Each row comes from the steps of one path. Every step used is in the known rows, and no mark comes twice. Write the path behind each row, first mark first.
Known rows:
M > J > Y > A: [-1.283 -2.255  1.329  0.131  3.024  1.128  0.453 -3.505 -0.220  3.514
  3.554 -2.326  0.494  0.318  2.408 -0.465  1.646  0.118  1.714  4.100
  2.380  3.173 -2.273  1.353  0.492  0.347  2.094  0.412 -0.354 -1.086
  1.920]
Y > B: [-0.473 -0.900  1.584 -1.521  2.204 -2.732 -1.606  1.546 -0.472 -0.293
  1.263 -1.307  0.004  0.450 -0.433  2.441 -0.879  2.225  0.898 -0.489
  1.327  2.030  1.552  2.600  1.342  1.375 -0.255 -0.167 -1.633  1.512
 -0.233]
S > B > G > A: [-0.994 -2.147 -0.154  0.178  0.983 -3.418 -0.547 -0.272 -0.912 -0.745
 -0.088  1.396 -0.227 -1.518 -0.974  0.514 -0.038 -0.457  3.257  0.367
  0.852 -1.502  0.662 -0.909  1.157 -0.386 -1.833 -2.185  1.183 -0.899
 -1.087]
G > H > Y > J: [ 0.545  0.308  1.211  0.616  1.531  2.391  2.252 -2.209  0.150 -2.355
  2.090 -0.117 -0.926  0.162  1.111 -1.804 -0.806  0.715 -4.506 -0.449
  2.214 -0.602  0.474  0.360 -1.686  0.747  1.025 -2.295 -0.556 -2.367
 -0.183]
F > Y > A: [-2.176 -0.130  2.448 -1.321  4.256 -1.747 -0.754 -0.748 -0.267  1.744
  0.854 -2.605  1.702  0.666  1.965 -1.748 -0.715  2.233  0.907  1.046
  1.436  4.187  0.608  0.891  2.448 -0.887  1.845  1.143  0.119  1.847
  1.705]
N > B > Y > Q: [ 0.507  1.806 -0.603  0.893 -1.302  0.976 -2.629  0.829  0.940  0.101
  1.770 -2.456 -0.826  3.596  0.602 -0.744  0.874  1.446  3.071  1.219
 -2.034 -0.171  1.412 -1.961 -0.437 -0.962  0.865  2.146 -2.212  0.698
 -0.260]
M > J > Y > Q > G > B: [-0.158 -2.350 -0.704  1.779 -3.485 -0.466  1.421 -0.381  1.860  1.423
  1.075  1.531 -0.351 -2.493 -0.600  0.632 -1.065 -0.716  2.774 -0.419
 -1.575 -0.240 -1.692 -2.575 -1.500  2.822 -0.338 -3.961 -1.129  0.200
 -0.218]
G > B > Y > A: [-1.704 -1.755  0.629  0.973 -0.187  1.262 -1.227 -1.631  1.303  2.100
  0.448  0.527 -1.857  3.232 -0.549 -0.801  0.950  0.402  1.877  1.916
 -0.486 -0.100  0.582  0.254  0.671 -0.100  1.064  1.339 -0.919  0.306
  0.060]
M > J: [ 1.331 -1.622 -0.382  0.969  1.906 -2.386 -0.726 -2.599 -1.821 -0.972
  0.692 -1.158  0.435 -1.397 -1.691  2.752  0.503 -0.160  2.324 -2.152
  6.132  0.502 -2.393  1.636  0.442 -3.461  1.039 -2.114  0.908 -1.271
  4.732]
Y > B > S: [-0.612  1.206 -0.402 -2.043  0.432  1.760 -0.482  1.497 -1.933 -0.200
 -2.418 -2.266 -0.673  0.306 -0.917  0.207 -0.278  1.796  2.328 -0.214
  0.304 -1.317  2.278  2.649 -0.664 -0.207 -1.239  0.138  0.717  1.348
  0.141]
S > B > Y > Q: [-0.974  1.416 -0.890  0.228 -0.750 -1.482 -1.526  0.438  0.252 -0.075
  1.388 -2.846 -2.251  3.637  0.579 -0.468  0.572  1.471  2.851  2.459
 -1.026 -0.677  0.882  0.634 -0.592  0.773 -1.064  0.026 -1.452  0.400
  0.061]
M > J > Y > B: [ 0.385 -1.533  2.163 -0.697  1.187 -1.338  0.451 -1.102 -0.400  3.076
  2.578 -2.793 -0.002 -0.318  1.032  0.447  0.327  1.560 -0.904  1.595
  1.075  2.750 -1.441  1.229 -0.435  2.904  1.175 -0.351 -1.696 -0.054
  1.981]
H > Y: [ 2.958  0.137 -0.294  0.300  1.809  0.734  1.478  0.212 -2.770 -0.524
  3.498 -1.881 -0.510  2.169  0.204  1.183  0.649 -0.671 -1.481 -0.642
  1.877  1.122 -0.879  3.293  1.244 -3.700  0.691  2.830 -0.336  0.601
  0.478]
N > F > Y > Q > G: [-0.254  3.502  0.302 -0.805 -1.166 -0.653  0.257  1.254  1.274  0.671
 -0.014 -3.326  3.568 -4.143  2.138  0.936 -1.496 -1.249  0.827 -0.292
 -2.835  1.424 -0.442 -1.663  1.140  0.481 -0.286  2.196  0.548  3.161
 -0.901]
Q > Y > B > S: [-0.350  0.766 -1.487 -1.149 -1.200  4.343 -0.062  0.597 -0.838  0.297
 -3.679 -2.305 -1.302 -0.473 -0.532  0.197 -0.633  0.977  1.922  0.908
 -1.814 -2.120  2.141  4.677 -1.791  0.235 -1.515  1.448  0.610  1.255
  0.702]
N > F: [ 2.476  1.696  2.316 -1.127  1.287 -1.874  0.724  2.350 -0.563 -2.123
  2.468 -2.370  2.292 -0.784  2.363  1.749  0.159 -0.755  0.111  0.211
  2.966 -0.177 -1.867  1.343  3.921 -2.937  1.447  4.095  1.539  0.324
 -0.540]
J > Y > Q > G > H: [-0.535 -0.891 -1.412  0.451 -0.584  1.805  0.360  0.088  1.663 -1.996
 -0.616  2.600  2.544 -3.971  1.205  0.054 -0.821 -2.092  0.868  0.482
 -2.178 -0.785 -0.971 -1.531 -1.804  2.633 -1.499 -1.313 -0.122 -1.616
 -0.890]
Y > A: [-2.180 -1.648  0.788 -0.719  3.963 -0.200 -1.613 -0.828 -0.281  0.180
  2.359 -0.884  0.431  1.137  0.954  1.474  0.466  0.752  3.558  1.957
  2.615  2.507  0.824  2.770  2.199 -1.037  0.693  0.640 -0.282  0.536
 -0.306]
Y > J: [-1.076  0.650  1.443 -1.242  3.570 -0.088 -0.109 -0.580  0.169 -2.497
  0.891 -2.072  0.018 -0.883  0.695  0.258 -0.953  2.322  0.256 -0.710
  2.940  0.074  0.557  0.973 -0.273 -0.031 -0.265 -1.630  1.033 -0.309
  0.058]
J > Y: [ 1.611 -0.921  0.925 -1.680  3.338  0.309  1.228  1.606 -1.515  0.298
  2.074 -2.251  1.601 -0.075  2.444 -0.809  0.873  0.535  0.880  1.796
  0.045  1.479 -3.047  1.542  0.735 -0.980 -0.241  3.669  1.442  0.116
  0.867]
H > Y > B: [ 1.242 -0.163  1.455 -0.457  0.815 -0.649  0.380  0.438 -1.308  1.296
  3.628 -2.277 -1.344  2.338  0.088  1.640 -0.261  1.145 -2.509  0.190
  0.500  2.405  1.450  3.240  0.948  0.951  0.841  1.114 -2.864  1.450
 -0.646]
G > B: [ 0.782 -3.368  0.742  0.274  0.227 -3.220  0.351  2.357 -0.058 -2.321
  0.606  2.863 -1.013  0.905 -1.582  0.481 -1.422  1.601  2.705 -2.564
  2.035 -0.539 -0.378 -0.087  1.374 -0.687 -0.092 -2.776 -0.053  0.087
  0.212]
S > B: [ 0.192 -0.490  1.605 -1.263  1.101 -5.637  0.176  2.194 -1.092 -1.731
  3.014 -1.244 -3.223  0.496  0.103  1.392 -1.643  1.281  3.437  0.378
  3.277  0.799 -0.582  4.477  0.942 -0.735 -2.288 -2.689  1.420 -0.388
  0.695]
S > B > G > H: [-0.459  0.035 -0.758 -0.052 -1.248 -2.846 -0.190  0.834  0.538 -2.536
 -2.632  4.717 -0.352 -1.233 -1.023 -0.277 -0.448 -1.270 -0.371 -1.455
  2.032 -1.908 -1.211 -0.936 -0.898 -0.262 -1.746 -3.779  2.640 -3.071
  0.598]
F > G > H > Y > A: [-0.835 -1.711  1.243  0.865  2.634  0.770  0.757 -2.838 -0.683  0.970
  2.244  1.226 -0.723  1.230  0.705 -2.047  0.992 -0.462 -2.434  1.629
  1.700  3.246  0.606 -0.108  1.461 -0.501  2.830 -0.353 -1.313 -1.112
 -0.234]
G > B > Y: [ 1.369 -0.969 -0.211  0.988 -1.763 -0.005 -0.533  0.622  0.284 -0.200
 -1.818  1.047 -1.727  2.566 -2.235 -0.814  0.474  0.207  0.705 -1.492
 -0.973 -2.676 -0.976 -0.511 -0.103 -1.832 -0.179  2.029  0.306  0.341
  1.416]

Which path is each row?
[-0.493  2.176 -0.829 -1.228 -1.074 -3.882 -0.557  1.735 -0.531  0.317
 -1.275  0.415 -1.424 -0.062 -0.986  1.617  0.339 -0.752  1.463 -0.676
  1.396 -0.344 -1.448  0.492  0.325 -2.084 -2.369 -1.142  3.627  0.084
  0.014] | S > B > G
[-0.635 -0.427 -1.507  1.219 -1.211  0.118 -1.435  0.584  0.919 -0.429
 -0.173 -0.235 -0.811  3.889 -0.533 -1.047  0.734  1.690  2.454  0.589
 -1.870 -1.521  0.972 -2.335 -0.415  0.818  0.347 -0.020 -2.371  0.654
 -0.214] | G > B > Y > Q
[-0.807  1.436 -2.023 -0.547 -1.823  1.053 -1.578  0.340  1.007  2.025
 -3.934  0.306  0.589 -0.810 -1.026  2.467  0.625 -0.897 -0.847 -0.144
 -2.252 -0.182  0.184  0.999 -0.407  0.131 -1.019  2.116  1.048  1.467
 -0.070] | Q > Y > B > G
[-0.724  0.107  0.076 -0.154  1.530  3.153  0.489 -1.640  1.543 -1.857
 -0.687 -2.132 -0.741 -1.840  1.188  0.252 -1.338  1.222 -0.085  0.779
  0.253 -0.947  0.433  3.512 -1.731  0.504 -0.627  0.013  0.906 -0.461
  0.840] | Q > Y > J
[ 0.347 -3.121  1.830 -0.191  1.351 -5.578  0.388  1.791 -0.735 -1.252
 -1.392  3.127 -1.288 -0.572 -2.695 -1.992 -0.715  2.064  0.796 -3.475
  1.695  1.706 -0.470 -3.506  2.319 -1.117  1.166 -3.095  0.778  0.799
  0.602] | F > G > B
[-0.995  0.143 -0.831  0.373 -0.453 -0.179 -0.230  0.152  1.520 -2.442
 -2.340  2.300  3.114 -4.226  0.393 -0.527 -2.073 -1.099  0.193 -1.825
 -1.430 -0.154  0.189 -2.128 -1.054  1.698 -0.949 -2.254  0.015 -0.465
  0.523] | F > Y > Q > G > H
[-1.026 -0.411 -0.549  1.189  0.625  2.762  0.422 -2.691  0.027  1.478
  1.557  1.890  0.037  1.941  0.839 -0.450  1.443 -1.782 -2.167  1.946
  1.007  1.227  0.215  0.366  0.439 -0.730  1.803  0.278 -0.652 -1.399
 -0.923] | B > G > H > Y > A
[ 0.076 -0.991  2.322 -2.020  2.198 -1.000  0.240  1.564 -0.300  1.932
  2.508 -2.592  0.432  0.498  1.832  0.079 -0.053  2.092 -0.609  2.151
 -0.956  2.778 -0.360  1.839  0.439  3.120  0.076  1.768 -1.499  1.130
 -0.333] | J > Y > B
[ 0.290  0.891 -2.605  0.639 -4.305  4.190  2.106  0.991 -0.591  0.341
 -1.759  0.264 -1.684 -0.384 -1.363 -0.779 -0.673 -0.849  2.554 -0.806
 -2.720 -3.224  1.200 -0.351 -2.222 -0.080 -1.391 -1.672  0.396  1.182
 -1.636] | H > Y > Q > G > B > S
[-0.618  1.235 -2.003  0.312  0.787  0.958 -2.372  0.075 -0.123 -0.552
 -0.141 -2.572  0.543  3.298  0.191 -0.037  1.514  1.066  2.446  1.333
 -1.285 -0.800  0.856 -0.689 -0.158 -0.743 -0.043  2.437 -1.574  1.072
  0.313] | B > Y > Q
[ 0.656  1.049 -0.601 -0.618 -1.152  3.739  1.360  0.163 -1.917 -0.068
 -1.476 -0.740 -1.460  1.066 -0.566 -1.339 -0.177  0.565 -1.544  0.032
 -0.250 -1.910  2.131  2.229 -1.751  0.451 -0.163 -0.352 -0.573 -0.309
 -0.081] | G > H > Y > B > S
[-1.318 -0.384  0.273  1.121 -0.606  0.805  1.085 -2.376  0.374  1.917
  2.798  1.632 -2.200  2.290  1.153 -0.836  0.682 -1.488 -1.852  2.740
  1.225  1.364  0.249  1.388 -0.074  0.569  0.980 -1.672 -0.525 -1.913
 -1.069] | S > B > G > H > Y > A
[ 0.835 -0.980  2.015 -0.041  0.873 -1.694  0.759 -0.494 -0.901  0.488
  1.291  0.831 -1.231  0.626 -0.696 -1.240 -0.318  0.944 -5.088 -0.799
  0.395  2.744  1.372 -0.193  0.593  1.949  1.859 -1.120 -2.732 -0.095
 -0.243] | F > G > H > Y > B
[ 0.043  0.868 -2.660  1.465 -0.410  1.607  0.154 -0.455 -0.293 -1.058
  0.998  1.112  0.983  2.623  0.842 -0.669  1.194 -0.548 -1.513  0.583
 -0.290 -0.165  0.688 -2.206 -0.691  0.316  1.045 -1.054 -2.069 -0.945
 -1.126] | B > G > H > Y > Q
[-0.768 -0.542 -1.644  0.482 -1.835  1.150 -0.943 -0.292  1.839 -1.178
 -4.675  4.520  1.160 -1.836 -0.988  0.442 -0.193 -1.376 -2.308 -1.012
 -1.010 -1.788  0.040 -0.598 -1.487  1.433 -0.703 -1.139  0.576 -1.916
  0.541] | Q > Y > B > G > H
[-0.557 -0.216  2.053 -0.347  0.771 -2.494 -0.264 -0.185  0.025  1.447
 -1.185 -0.578  3.314 -2.142  0.758 -1.089 -0.090  0.295 -1.220  0.064
 -1.068 -0.051  1.219 -3.838  2.685  1.155  1.276  1.270 -0.232  1.116
 -1.212] | N > F > Y > B > G > A
[ 3.179  1.193 -0.580  1.713 -2.371  1.859  1.262 -0.068 -0.453 -0.430
  1.199  2.777 -0.533  1.181 -0.214 -0.894  0.630 -2.309 -3.937 -1.609
  0.268 -0.499 -0.864 -1.533 -0.705 -2.754  1.449  0.514  0.232 -2.130
 -0.153] | N > B > G > H > Y
[-0.570  1.837 -0.278 -1.770 -0.222 -0.154 -0.544  1.211  0.076  3.298
 -1.721 -0.623  1.485 -0.023  0.455  0.543  1.671 -0.123 -1.760  0.708
 -1.932  1.285 -1.245 -1.645 -0.016  1.031 -0.488  2.407  1.310  1.302
 -0.798] | J > Y > B > G
[-0.941  2.297  1.861 -0.568 -0.089 -0.165  0.235 -1.538  1.119 -0.262
  0.504 -3.214 -3.692  0.974  0.289 -1.604 -0.543  1.744 -1.001  1.122
  0.531 -1.650  0.156  1.338 -2.074  0.886 -1.264 -0.829  1.332 -0.861
  0.613] | S > B > Y > J
[-0.426 -2.561 -1.403  1.603  0.734  1.532  0.083 -1.742 -0.515 -0.551
  2.586 -0.426  1.672 -3.116  0.019  1.806 -0.574 -1.889  3.387  1.075
 -2.415 -0.599  2.011 -0.512  0.561  1.137 -1.069 -0.157 -2.523  0.911
 -2.771] | H > Y > Q > G > A
[-0.360 -1.988 -0.525  0.682 -2.646 -0.230  1.259  1.761  1.925  0.522
  1.075  1.723 -0.008 -1.834  0.044  0.294 -1.341 -0.294  3.018  0.013
 -3.223 -0.199 -0.787 -2.147 -0.774  3.037 -1.199 -2.187 -0.910  1.072
 -2.130] | J > Y > Q > G > B
[-0.205  1.895  1.009  0.535 -0.980  0.939  2.594 -2.094  0.803 -0.805
  1.359  0.459 -2.682  0.242  0.868 -2.173 -0.682  0.070 -5.091  0.094
  1.519 -1.061 -0.037 -0.473 -2.557  1.578 -0.012 -3.949  0.738 -2.723
 -0.816] | S > B > G > H > Y > J
[ 1.080 -0.023 -0.969  1.193 -3.910  1.329 -0.331  0.172  1.301  0.789
 -2.712  1.260 -1.363 -0.589 -2.758  0.799  0.027 -1.995  0.925 -1.790
 -3.281 -3.047 -1.261 -0.756 -0.980 -1.257 -1.556  2.516  1.027  1.150
  0.453] | Q > G > B > Y
[-0.740  2.290 -2.729  0.347 -2.048  2.524 -1.745 -0.359  1.126  0.543
 -1.372 -1.856  1.164 -2.217 -0.719  2.838  0.319 -2.384  2.906  0.133
 -4.023 -1.014  0.120 -0.232 -1.192 -0.177 -2.271  2.859  0.125  2.310
 -0.976] | B > Y > Q > G
[-0.490 -0.252 -0.339 -0.499 -0.497  0.126 -0.133  0.426  1.063 -0.159
 -2.959  3.796  1.941 -1.264  0.166 -1.015  0.548 -0.806 -2.974 -0.271
 -0.783 -0.596 -1.027 -2.658 -1.204  2.176 -0.230 -0.867  0.842 -1.995
 -0.098] | J > Y > B > G > H
[-1.046  3.064  0.475 -1.888  0.031 -2.704 -1.327  1.279 -0.031  2.739
 -3.793 -1.022  2.221 -0.330 -0.535 -0.144  0.115  1.145 -2.729 -2.089
 -1.088  1.993  0.115 -2.526  0.833 -0.214  0.182  1.198  1.595  2.798
  0.914] | F > Y > B > G
[ 1.903  0.422  1.839  0.576 -1.997 -1.867  0.482  0.550  0.336  0.924
 -2.542  0.486 -1.321  1.064 -1.618 -2.934  1.265 -0.121 -2.125 -1.372
 -1.217 -1.242 -1.663 -4.025  1.765 -2.182  1.896  3.281  1.212  0.785
  0.831] | N > F > G > B > Y
[ 1.849  2.083  0.049 -1.004 -1.229  2.420 -0.404  2.484 -1.588 -1.189
 -0.589 -1.595 -1.435  0.166 -0.387 -0.928 -0.525  1.009  4.443 -1.151
  0.660 -1.658  1.257  1.031 -0.758 -4.147 -0.358  0.862  2.169  0.150
  0.333] | N > B > S
[-0.091  1.960  1.465 -0.596 -1.469 -1.958  0.132  0.881  1.526 -0.383
 -3.707  2.660  3.069 -1.854  0.775 -1.841 -0.525 -0.491 -5.029 -1.766
  0.036 -0.404 -0.570 -3.941  0.645  1.266  1.384 -0.355  1.126 -1.078
  0.474] | N > F > Y > B > G > H
[-1.258 -2.718 -1.051  0.686  0.403  0.625 -1.363 -1.394  0.363  0.630
 -2.115  1.290  1.381 -2.103 -1.033  1.203  0.198 -0.603  1.461  0.766
 -2.084 -1.373  1.938 -0.411  0.598  1.319 -0.787  0.416 -0.796  0.278
 -1.147] | Q > Y > B > G > A
[ 2.311  0.704 -1.718  1.207 -0.729  1.889  1.504 -0.715 -1.265 -1.002
 -0.328  2.672  0.490  0.994 -0.515 -0.303  1.179 -2.591 -4.396 -1.500
  0.832 -1.021 -1.347 -0.582 -0.413 -2.565  0.654  0.820  0.774 -1.797
  0.303] | B > G > H > Y
[ 0.308  2.464 -0.986 -0.508 -1.247  0.162 -0.453  0.344 -0.703  2.788
 -0.866 -0.388  0.170  1.388 -0.966  1.825  1.502 -0.842 -3.306 -0.819
 -0.839  0.973  0.123 -0.556  0.273 -0.693  0.181  1.855  0.236  1.543
 -1.041] | H > Y > B > G
[ 2.828 -1.085 -0.318  1.220  0.918  1.254  1.873 -0.448 -1.713 -2.398
  2.118  1.662 -0.170  1.225  0.154 -0.386  0.042 -1.331 -3.244 -1.063
  2.020 -0.288 -0.796  1.809  0.101 -2.057  0.923  0.348 -0.850 -1.984
  0.788] | G > H > Y
[-0.945 -0.838 -1.874  0.704 -0.612  0.749 -0.781  0.086  1.545 -3.474
 -1.389  3.302  2.264 -3.986 -0.315  1.565 -1.363 -2.026  1.890 -1.172
 -0.717 -1.269  0.355 -0.923 -1.261  1.558 -1.697 -2.547 -0.348 -1.349
 -0.794] | Y > Q > G > H
